Each row was made from one small tree. The marks that hang from a mark follow it in brackets, in alphabetical order. Every link used is in the known rows. Write each row's tree.
Known rows:
vasob(fazek(losu(kedu mosub(ruro) rede))): [ 0.60 -0.78 -0.20 -1.71 -0.48  1.18 -1.43 -0.32 -3.05  0.77  2.49 -0.88
 -0.29  0.97 -0.03  0.63  0.23 -0.46  3.11]
vasob(fazek(losu(kugid mosub(ruro) rede))): [-0.71 -0.32 -0.48 -1.47 -0.19  0.78 -1.72 -0.14 -2.43  1.78  2.09 -1.36
 -0.53 -0.13  0.93  2.38  1.37 -0.99  1.58]
vasob(fazek(losu(mosub))): [ 0.10  0.06  0.63 -1.33  0.73 -3.36 -3.18 -0.40 -2.52  0.78  2.30 -0.16
 -0.63 -0.14  0.07  2.28  0.01 -0.16  2.15]
vasob(fazek(losu(kedu))): [ 1.85 -0.45  1.21 -1.98  0.52 -3.17 -2.16 -0.51 -1.13 -0.58  2.55 -0.61
 -0.92 -0.25  0.08 -0.16 -1.21  0.31  2.39]
ruro(mosub): [-0.65  1.78  1.25 -0.79  1.09 -1.19 -2.26  1.43 -0.09  1.80  1.40 -0.69
 -0.64 -2.96 -0.35  1.27 -1.56 -0.20 -0.72]
fazek(losu(kedu kugid mosub(ruro) rede)): [-2.53  0.62 -0.22 -1.57  1.18  4.36  0.90 -0.69 -1.35 -0.49  1.25 -1.07
 -0.62 -0.12  2.31  0.51  0.48 -1.55  3.73]
mosub(losu(fazek kedu kugid rede) ruro): [-3.20 -0.23  1.67 -2.38 -1.26  3.81  1.70  0.58  3.01 -0.52  0.70 -2.35
 -1.22 -3.11  3.35  1.29 -0.74  0.38 -2.17]
kugid(losu(kedu mosub(ruro))): [-1.82 -1.82  1.01 -1.90  1.79  2.35 -0.73 -0.65 -1.48 -2.33  1.54 -0.56
 -0.44  2.10  0.54 -0.13 -0.64 -0.62  1.27]
kedu(losu): [-0.26 -2.19  1.99 -0.99  0.34 -3.33 -2.01 -0.68  0.03 -0.53  1.24 -2.14
 -0.95 -3.11 -0.73 -0.28 -0.28  0.78 -1.15]
losu(fazek kedu kugid mosub(ruro) rede): [-3.65  0.29  1.37 -1.77 -0.63  7.99  0.47 -1.69 -0.59  0.97  0.03 -2.85
 -0.85  1.05  2.39  2.06 -1.17 -0.29 -0.31]
vasob(fazek(losu)): [ 1.04 -0.20  1.41 -1.68  0.53 -3.94 -2.80 -0.21 -1.22  0.28  2.47 -0.79
 -0.95 -0.86  0.04  1.21 -0.24  0.02  1.80]
kedu(losu(fazek kugid mosub rede)): [-3.36 -0.93  0.98 -1.09 -0.49  2.04 -1.41 -1.59 -1.43  1.32  0.18 -2.73
 -1.20 -2.52  1.11  3.12 -0.03  0.20 -2.06]
kugid(losu(fazek kedu mosub)): [-2.82 -0.41  2.20 -2.29  1.85  1.85 -1.57 -1.54 -1.52 -2.37  0.91 -0.35
 -1.20  1.81  1.29  1.80 -2.30 -0.01  0.62]
losu(fazek kedu kugid mosub): [-3.23  1.39  2.43 -1.71  1.23  2.19 -1.19 -2.27  0.50 -0.47 -0.12 -1.46
 -1.40  0.25  2.53  2.60 -3.09  0.72 -0.91]
mosub(losu(fazek kedu) ruro): [-2.37 -0.80  2.71 -2.22 -0.47 -0.18  1.29  0.45  3.64 -1.55  1.01 -1.51
 -0.95 -2.77  2.64  0.62 -2.05  1.07 -2.04]
mosub(losu(fazek rede) ruro): [-3.68 -0.33  2.52 -1.95 -1.60  2.25  0.27  1.07  1.99  0.43  0.88 -2.10
 -0.94 -3.36  2.09  2.54  0.50  0.28 -1.78]
ruro(mosub(losu(kugid rede))): [-2.40  2.63 -0.19 -1.15  0.12  0.23 -1.37  2.83  0.60  1.85  1.33 -0.25
 -0.97 -5.69  1.30  2.67 -0.22 -0.23 -1.90]

Write each row's tree:
[-1.72  0.87  3.51 -2.23  0.97  1.31 -0.60 -1.88  2.43 -1.18  0.12 -2.47
 -1.88 -0.96  2.55  0.93 -3.49  0.92 -1.55]
losu(fazek kedu kugid)
[-2.40  2.68  0.28 -1.74 -0.08  1.59 -0.17  1.97  1.27  1.26  1.02 -0.48
 -1.22 -5.01  2.24  2.37 -2.33  0.23 -2.23]
ruro(mosub(losu(fazek kedu kugid rede)))
[-1.21 -1.54  1.01 -1.16 -0.45  0.63 -1.56 -0.55 -0.58  0.43  0.92 -3.04
 -1.23 -3.60 -0.02  0.42  1.01  0.20 -1.31]
kedu(losu(kugid rede))
[-1.33 -0.98  1.87 -1.86 -0.19 -0.81  0.63  1.15  2.94 -1.78  1.55 -1.04
 -0.61 -2.96  1.56 -0.81 -0.68  0.85 -0.83]
mosub(losu(kedu) ruro)
[-2.71  2.54  0.88 -1.41 -0.39  0.40 -1.27  2.36  0.37  1.99  1.14 -0.30
 -0.99 -5.15  1.19  3.38 -1.30  0.13 -1.89]
ruro(mosub(losu(fazek rede)))
[-3.80 -0.22  2.99 -1.12  0.34  1.83 -1.26 -1.39  0.07  1.16  0.23 -2.06
 -0.55  0.61  1.40  3.46 -1.21  0.02 -1.00]
losu(fazek mosub(ruro))
[ 1.54 -0.21  0.83 -2.04 -0.38 -0.29 -2.15 -0.29 -2.40  0.04  2.58 -0.97
 -0.91 -0.09 -0.34 -0.02 -0.29 -0.03  3.16]
vasob(fazek(losu(kedu rede)))
[-1.95  2.48  0.76 -1.71 -0.42  1.17 -0.52  2.04  0.51  1.15  1.26 -0.14
 -1.00 -4.49  1.26  1.95 -2.39  0.44 -1.25]
ruro(mosub(losu(fazek kedu rede)))
[-2.23 -0.44  0.85 -2.01 -0.97  3.02  1.10  1.24  2.33 -0.84  1.24 -1.89
 -0.87 -3.39  2.29 -0.16  0.56  0.24 -0.96]
mosub(losu(kedu kugid rede) ruro)
[-4.09  0.01  2.03 -2.02  0.77  4.20 -2.57 -0.94 -3.11 -0.50  0.76 -0.95
 -1.17  1.25  0.70  3.67  0.20 -0.84  0.79]
kugid(losu(fazek mosub rede))
[-2.84 -1.56  1.71 -2.29  1.50  2.97 -0.15 -1.38 -0.83 -2.18  1.02 -1.04
 -0.78  2.32  1.61  1.33 -2.00 -0.40 -0.01]
kugid(losu(fazek kedu mosub(ruro)))
[-2.56 -2.63  1.50 -0.92 -0.10 -0.72 -0.48 -1.40 -0.14  0.66  0.59 -2.57
 -0.54 -1.74  0.75  1.92 -0.96  0.41 -2.40]
kedu(losu(fazek mosub(ruro)))
[-2.66 -0.48  2.23 -2.31 -1.59  3.28  1.16  0.72  2.04 -0.68  1.02 -1.93
 -0.90 -2.56  2.16  0.76 -0.77  0.66 -1.05]
mosub(losu(fazek kedu rede) ruro)
[ 0.57  0.03  0.87 -1.76  0.83 -3.54 -2.37 -0.27 -0.47  0.46  2.18 -1.07
 -1.20 -1.40  1.08  1.66 -0.17 -0.13  0.74]
vasob(fazek(losu(kugid)))
[-2.42  1.80  0.25 -1.59  1.62  2.99 -0.55 -0.91 -2.09 -0.85  1.14 -0.37
 -1.02 -0.46  1.91  1.03  0.17 -1.11  4.26]
fazek(losu(kedu kugid mosub rede))
[-1.89  0.30  0.44 -1.50  0.77  3.79  0.35 -0.57 -2.36 -0.69  1.56 -0.63
 -0.33  0.53  1.05 -0.06  0.42 -1.32  4.90]
fazek(losu(kedu mosub(ruro) rede))
[-1.60 -1.63  2.38 -1.43 -1.09  0.84 -1.51 -1.15 -0.82  0.56  0.72 -3.13
 -1.28 -2.85 -0.15  1.29 -0.46  0.60 -1.36]
kedu(losu(fazek rede))
[-1.91  2.42  0.27 -1.12 -0.18 -0.05 -1.78  2.90 -0.17  1.78  1.57  0.07
 -0.72 -5.23  0.34  2.24 -0.30 -0.06 -0.89]
ruro(mosub(losu(rede)))
[-3.60  1.71  1.91 -1.82 -0.19  6.49 -1.36 -1.96 -1.53  0.53 -0.08 -2.01
 -1.35  0.50  1.96  2.81 -1.59  0.26  0.35]
losu(fazek kedu kugid mosub rede)
[-1.65 -0.44  1.08 -1.22 -0.74  6.54 -1.02 -0.65 -2.64  0.47  1.11 -1.71
 -0.03  1.58 -0.50 -0.34  0.41 -0.19  2.68]
losu(kedu mosub(ruro) rede)
[-0.59  0.57 -0.23 -1.46  0.11 -0.11 -2.87 -0.30 -2.98  1.57  2.01 -0.79
 -0.85 -0.42  0.68  2.83  1.09 -0.60  1.97]
vasob(fazek(losu(kugid mosub rede)))
[-2.07 -2.51  0.06 -0.60  0.53 -0.81 -0.55 -0.81  0.11  0.64  0.86 -2.48
 -0.48 -2.54  0.88  1.05  0.40 -0.03 -2.38]
kedu(losu(kugid mosub(ruro)))
